Each row comes from the steps of one walk. Every step used is in the known rows, and no mark comes twice. Write the walk behind each row, first mark first.
(in the rows, 128 means zero)
Known rows:
lega, gede: [125 133 123 135 150 135 135 118 183 132 127 118 132 116 143 128 133 122
 141 129 128 136 124 131 152 138 125 122 129 133 129]
sati, maval, tofur, nugik: [122 105 102 153 124 138 128  87 127 136  95 114 119 134 132 124 118 170
 132 121 119  87 173 126 154 185 101 110 141 130  82]
nugik, tofur: [124 134 109 127 129 133 125 124 135 134 117 120 127 130 131 142 134 120
 131 129 130 173 129 115 118 108 127 128 127 124 128]
gudi, lega: [132 113 118 122 135 125 128 128 142 141 131 128 130 128 116 130 132 126
  95 118 128 129 111 129 129 133 165 119 125 124 137]
nida, nugik, tofur, maval: [121 138 118 152 133 139 125 152 119 147  48 125 113 138 145 125 118 128
 145 120  78 167 108 100 104 125 122 129 148 120 103]
tofur, gudi, senip, dozi: [123 114 113 110 133 131 134 160 144 113  84 127  97 185 121 126 125 147
 150 150 107 133 132 134 146 125 119 107 116 150 119]
dozi, senip, gudi, tofur, maval: [118  89 109 115 106 141 131 167 138 107  88 129  95 107 122 130 117 150
 135 147 116 161 135 135 117 124 109 101 100 176 107]
gede, lega, nugik, tofur: [129 128 111 143 137 144 134 130 127 156 100 120 130 109 139 117 138 114
 159 123 146 170 140 118 131  50  97 136 124 123 130]
lega, nugik, tofur, dozi: [125 123 119 141 140 136 127 130 142 140  96 104  91 122 139 104 134 111
 145 139 118 172 152 119 118  21 138 129 150 115 106]
pulupen, tofur, dozi, senip: [114  94 115 142  60 133 133 162 139 128 113 129  75  93 123 132 140 127
 129 163 152 163 145 131 132  83 131 122 167 120 113]
sati, maval, tofur: [128  97 107 132 125 134 130  86 126 136 105 120 120 145 126 114 119 167
 133 127 104  87 150 140 148 146 101 135 138 137 103]
gede, lega: [132 129 125 129 128 139 130 141 121 146 128 133 128 126 127 134 129 125
 150 125 145 131 118 128 132 116  95 138 134 121 135]
nida, nugik, tofur, gudi, senip, dozi: [126 118 100 128 143 134 134 173 136 115  57 131  94 186 139 121 129 139
 171 145  63 170 123 127 117 124 111 119 134 143 121]
nida, nugik: [133 131 135 153 131 132 127 144 117 125 106 137 127 127 146 115 128 131
 144 122  85 123 118 132 109 148 119 139 143 120 129]
maval, sati: [127 110 122 122 125 132 125 129 152 119 175 136 125 128 123 126 122 119
 138 130 144 132 144 170 128 121 112 129 122 124 148]
gede, lega, nugik, tofur, dozi, senip, gudi: [124  94 118 131 113 141 134 156 140 131 101 119  65  78 132 118 130 101
 170 162 158 170 160 145 123   5  93 132 118 172 120]
tofur, dozi, senip, gudi: [124  96 135 117 104 123 130 155 138  97 127 126  61  99 124 128 122 113
 144 163 140 130 146 155 116  83 123 122 127 176 118]
nida, nugik, tofur: [130 133 116 148 132 135 128 142 117 132 100 128 126 129 148 126 134 123
 149 125  85 167 121 117  98 128 119 138 144 118 131]
lega, nugik, tofur, dozi, senip, gudi: [121  96 117 131 111 125 131 143 145 109 103 110  66  83 131 114 131 102
 154 167 139 167 166 146 119  21 125 117 118 174 112]
gudi, tofur, dozi, senip: [123  81 107 113 115 154 128 169 137 125 131 113  89 105 130 125 132 141
 142 161 116 174 138 143  99  74 121 122 161 101 114]
vozinev, lega, nugik, tofur, gudi, senip, dozi: [113 110  98 121 146 127 144 147 155 117  55 122 106 166 113 105 129 136
 150 153 121 168 154 129 149  48  92 100 117 151 122]
gede, lega, nugik, tofur, gudi, senip, dozi: [124 115  96 118 145 143 140 159 144 138  56 120  99 164 128 115 134 131
 184 146 126 175 146 122 153  46  90 114 113 148 121]
takekol, pulupen, tofur, gudi, lega, vozinev: [102 122 116  88 109 126 177 128 177 132  77 140 123  98  84 112 165 130
  68  77 144 139 126 130 164 145 181  91 153 160 121]
nida, nugik, tofur, maval, sati: [123 118 113 153 127 137 125 151 142 136  91 132 114 145 141 119 113 113
 155 119  91 171 123 142 100 117 105 131 139 118 123]
sati, maval: [123 116 130 132 123 129 129  94 126 142 134 125 123 136 125 130 113 143
 128 125 124 113 141 140 132 134 106 137 128 133 104]
nugik, tofur, dozi: [125 125 116 128 132 136 118 136 141 139 116 113  87 139 133 129 130 113
 137 141 122 177 131 112 104  66 140 134 163 112 113]
dozi, senip, gudi: [124 100 128 113 100 121 134 147 130  98 132 135 102  91 122 137 122 116
 133 153 148 124 143 154 129 131 114 117  93 184 136]
takekol, pulupen: [119 135 135 102 135 130 153 129 142 128 122 121 142 115 115 117 141 114
 109 114 133 118 116 137 128 147 127 130 136 121 126]
maval, tofur, dozi, senip: [126  79 107 119 111 140 126 155 140 127  97 111  82 102 135 112 131 144
 143 161 126 111 147 149 130  90 123 123 164 120 113]
vozinev, lega, nugik, tofur, dozi, senip: [112  94 118 138 114 135 139 154 143 136  92 108  91  79 122 102 128 106
 140 163 155 174 159 135 117   4 101 120 151 118 114]
gede, lega, nugik, tofur, gudi, senip: [132 112 102 124 129 142 138 153 131 139  60 129 111 153 133 106 136 121
 167 135 126 170 138 101 144  30  96 115 118 149 125]
sati, maval, tofur, gudi, lega: [130  83  97 118 123 127 134  88 149 132  71 126 100 143 117 112 122 172
 104 133 103  89 138 133 155 129 135 103 130 159 101]
pulupen, tofur, dozi, senip, gudi: [116  94 121 137  60 124 134 155 148  97 121 131  52  95 116 134 142 123
 132 168 154 154 150 137 131  93 127 116 132 178 118]

Which walk is each row?
[119 116  94 105 138 134 131 158 148 117  76 124  97 185 121 135 132 136
 152 153 107 175 135 121 139 104 120 107 121 146 118]
nugik, tofur, gudi, senip, dozi
[124 131 132 110 147 145 144 139 126 155 127 138 133 112 114 126 132 131
 150  84 147 126 129 136 147 129 108 137 141 139 134]
gede, lega, vozinev
[114  84 102 109 135 133 132 145 212 121 118 109  65  88 129 143 138  97
 118 161 142 181 124 141 133  85 158 104 130 172 128]
nugik, tofur, dozi, senip, gudi, lega, gede
[118 135 111 130 128 134 120 139 136 150  65 118 118 139 129 136 120 130
 132 123 120 172 121  94 125 105 125 122 128 128 101]
nugik, tofur, maval
[104 123 107 103  96 131 167 161 166 108  69 129 104 168 100 120 158 137
 125 140 127 145 131 136 160 146 125 107 137 147 118]
takekol, pulupen, tofur, gudi, senip, dozi
[128  75 112 113 111 127 128 151 142  91 105 119  61 107 133 111 126 139
 143 169 124 104 154 157 133  96 119 118 135 179 114]
maval, tofur, dozi, senip, gudi
[123  86 102 131 103 145 130 153 136  97 130 125 106  85 125 146 129 149
 131 142 132 158 169 138 118 163 109  84  99 167 115]
dozi, senip, gudi, tofur, nugik
[128 112 120 129 132 118 139 121 150 130  75 129 117 108 122  97 132 128
 106 127 125 124 138 129 142  66 167  92 113 153 120]
tofur, gudi, lega, nugik
[126  78 117 110 107 118 133 145 142 111 130 137 104  91 110 138 129 116
  99 142 145 123 125 155 134 133 152 104  94 180 145]
dozi, senip, gudi, lega
[122  85  90 109 132 134 136 122 142 120  60 121  91 198 123 111 114 182
 155 152  88  93 157 145 167 142  89 117 126 159  91]
sati, maval, tofur, gudi, senip, dozi
[124 101 107 118 128 140 127 146 165  99 140 137  93 149 120 118 113 146
 142 127 112 160 142 154 115 120 103 108  97 170 128]
senip, gudi, tofur, maval, sati
[125 117 108 118 138 133 134 158 137 128 120 125 117 184 125 129 129 142
 146 137 111 132 129 136 143 143 120 130 121 121 133]
gudi, senip, dozi
[123  84 102 109 112 127 127 154 155 119 116 118  64 100 115 141 133 104
 108 158 140 173 126 140 108  75 161 109 129 164 127]
nugik, tofur, dozi, senip, gudi, lega
[125 119 100 142 132 147 126 137 131 127 126 118 129 125 135 133 135 155
 125 121 114 166 154 111 112 160 122  97 133 106 110]
gudi, tofur, nugik
[129 132 124 150 139 139 123 151 128 134  97 122  85 139 151 117 131 117
 154 135  81 171 117 116  87  87 128 143 178 107 112]
nida, nugik, tofur, dozi
[129 128 114 132 133 140 137 131 138 140  65 127 114 108 135 115 135 122
 164 138 139 173 142 113 135  26  97 114 123 153 120]
gede, lega, nugik, tofur, gudi
[128  82 102 130 131 128 140  79 148 132  51 120 108 125 125  80 125 166
 114 125  99  86 159 138 166  84 136 100 122 161  98]
sati, maval, tofur, gudi, lega, nugik
[126 113 100 132 141 128 133 117 146 151  96 112 133 111 126 113 144 115
 105 116 122 166 135 118 126  65 166 116 116 126 132]
gudi, lega, nugik, tofur
[121 113 111 144 132 146 129 144 149 163  92 121 116 124 129 111 120 109
 168 120 150 174 142 139 136  39  85 128 121 127 124]
gede, lega, nugik, tofur, maval, sati
[118 114  96 122 142 129 137 146 148 122  56 115  95 167 128 109 135 130
 162 150 103 170 159 122 152  59 121 106 106 149 114]
lega, nugik, tofur, gudi, senip, dozi
[116 119 102  89 144 131 141 126 155 138  82 133 117 117 105 131 141 132
  96  88 120 166 131 115 141 105 174  91 137 159 124]
nugik, tofur, gudi, lega, vozinev
[110 112 112 149 133 131 138 129 160 140  94 120 118 123 116  99 112 110
 142 125 150 171 155 142 135  46  86 111 117 130 121]
vozinev, lega, nugik, tofur, maval, sati
[123  79 103 120 111 123 141 136 149 118 100 122 107  74 116 124 137 102
 112 139 142 160 150 141 132  67 153 104  81 181 137]
dozi, senip, gudi, lega, nugik, tofur
[128 112 119 113 125 120 129 152 131 110  91 140 109 172 125 123 123 129
 135 142 113 128 129 111 134 110 126 109 126 154 123]
tofur, gudi, senip
[123 126 113 131 133 126 137 117 142 120  66 119 108 112 134 107 134 122
 148 138 119 167 157 114 134  38 129 106 117 156 111]
lega, nugik, tofur, gudi
[124 100 122 138 113 132 128 167 129 102 102 127  61 102 144 126 124 109
 155 165  99 166 136 145  89  84 113 131 143 166 118]
nida, nugik, tofur, dozi, senip, gudi
[118  80 102 126 116 138 132 148 151 157  92 104  88  81 127 111 140 106
 113 151 135 174 144 134 115  21 163 110 149 110 117]
gudi, lega, nugik, tofur, dozi, senip
[126 114 101 111 126 130 128 150 133 114  82 131 111 173 126 130 129 123
 138 141 111 172 126  97 128  95 126 104 130 151 120]
nugik, tofur, gudi, senip
[127 100 109 125 120 130 132  88 137 115  71 126  99 144 126 110 115 170
 142 141 103  90 155 136 154 123  98 113 136 164  90]
sati, maval, tofur, gudi
[113 111  98 128  91 131 139 161 148 108  76 135  88 182 115 129 145 155
 143 153 117 159 135 119 163 132 125 104 126 153 120]
pulupen, tofur, gudi, senip, dozi
[133 112 109 113 125 128 131 123 139 105  71 128 103 133 132 110 128 160
 139 143 108 102 139 123 150 119 121 104 134 158 116]
maval, tofur, gudi
[114  88 103 128 114 125 136 149 153 133  52 118  99  83 116 116 125 114
 112 136 133 161 138 127 138  67 155  92  87 184 111]
dozi, senip, gudi, lega, nugik, tofur, maval
[113  86 108  87 128 131 139 152 158 124 117 123  72  87 104 138 134 110
 104 114 140 168 141 148 128  81 172 105 139 179 124]
nugik, tofur, dozi, senip, gudi, lega, vozinev
[131 109 121 128 138 112 137 114 150 114 116 130 111 112 120 105 132 120
 105 119 123 115 139 143 145  94 163 106  82 184 136]
senip, gudi, lega, nugik
[131 109 117 113 140 138 124 142 152  98 142 126  67 144 128 119 130 144
 137 151  99 161 138 131 103  83 128 120 137 156 120]
senip, gudi, tofur, dozi
[118 114 101 142 139 134 131 130 143 167  47 110 123 121 126 107 133 121
 105 111 115 167 123 102 133  64 167 105 118 125 106]
gudi, lega, nugik, tofur, maval
[105 124 110 118 115 125 170 122 229 129  77 123 121  98 105 119 167 120
  81 124 145 151 108 125 170 145 168  89 144 153 127]
takekol, pulupen, tofur, gudi, lega, gede
[123 110 104 123 128 125 135 139 136 118  64 121 115 155 133 100 133 114
 150 136 107 167 152  97 140  44 128 105 116 153 116]
lega, nugik, tofur, gudi, senip
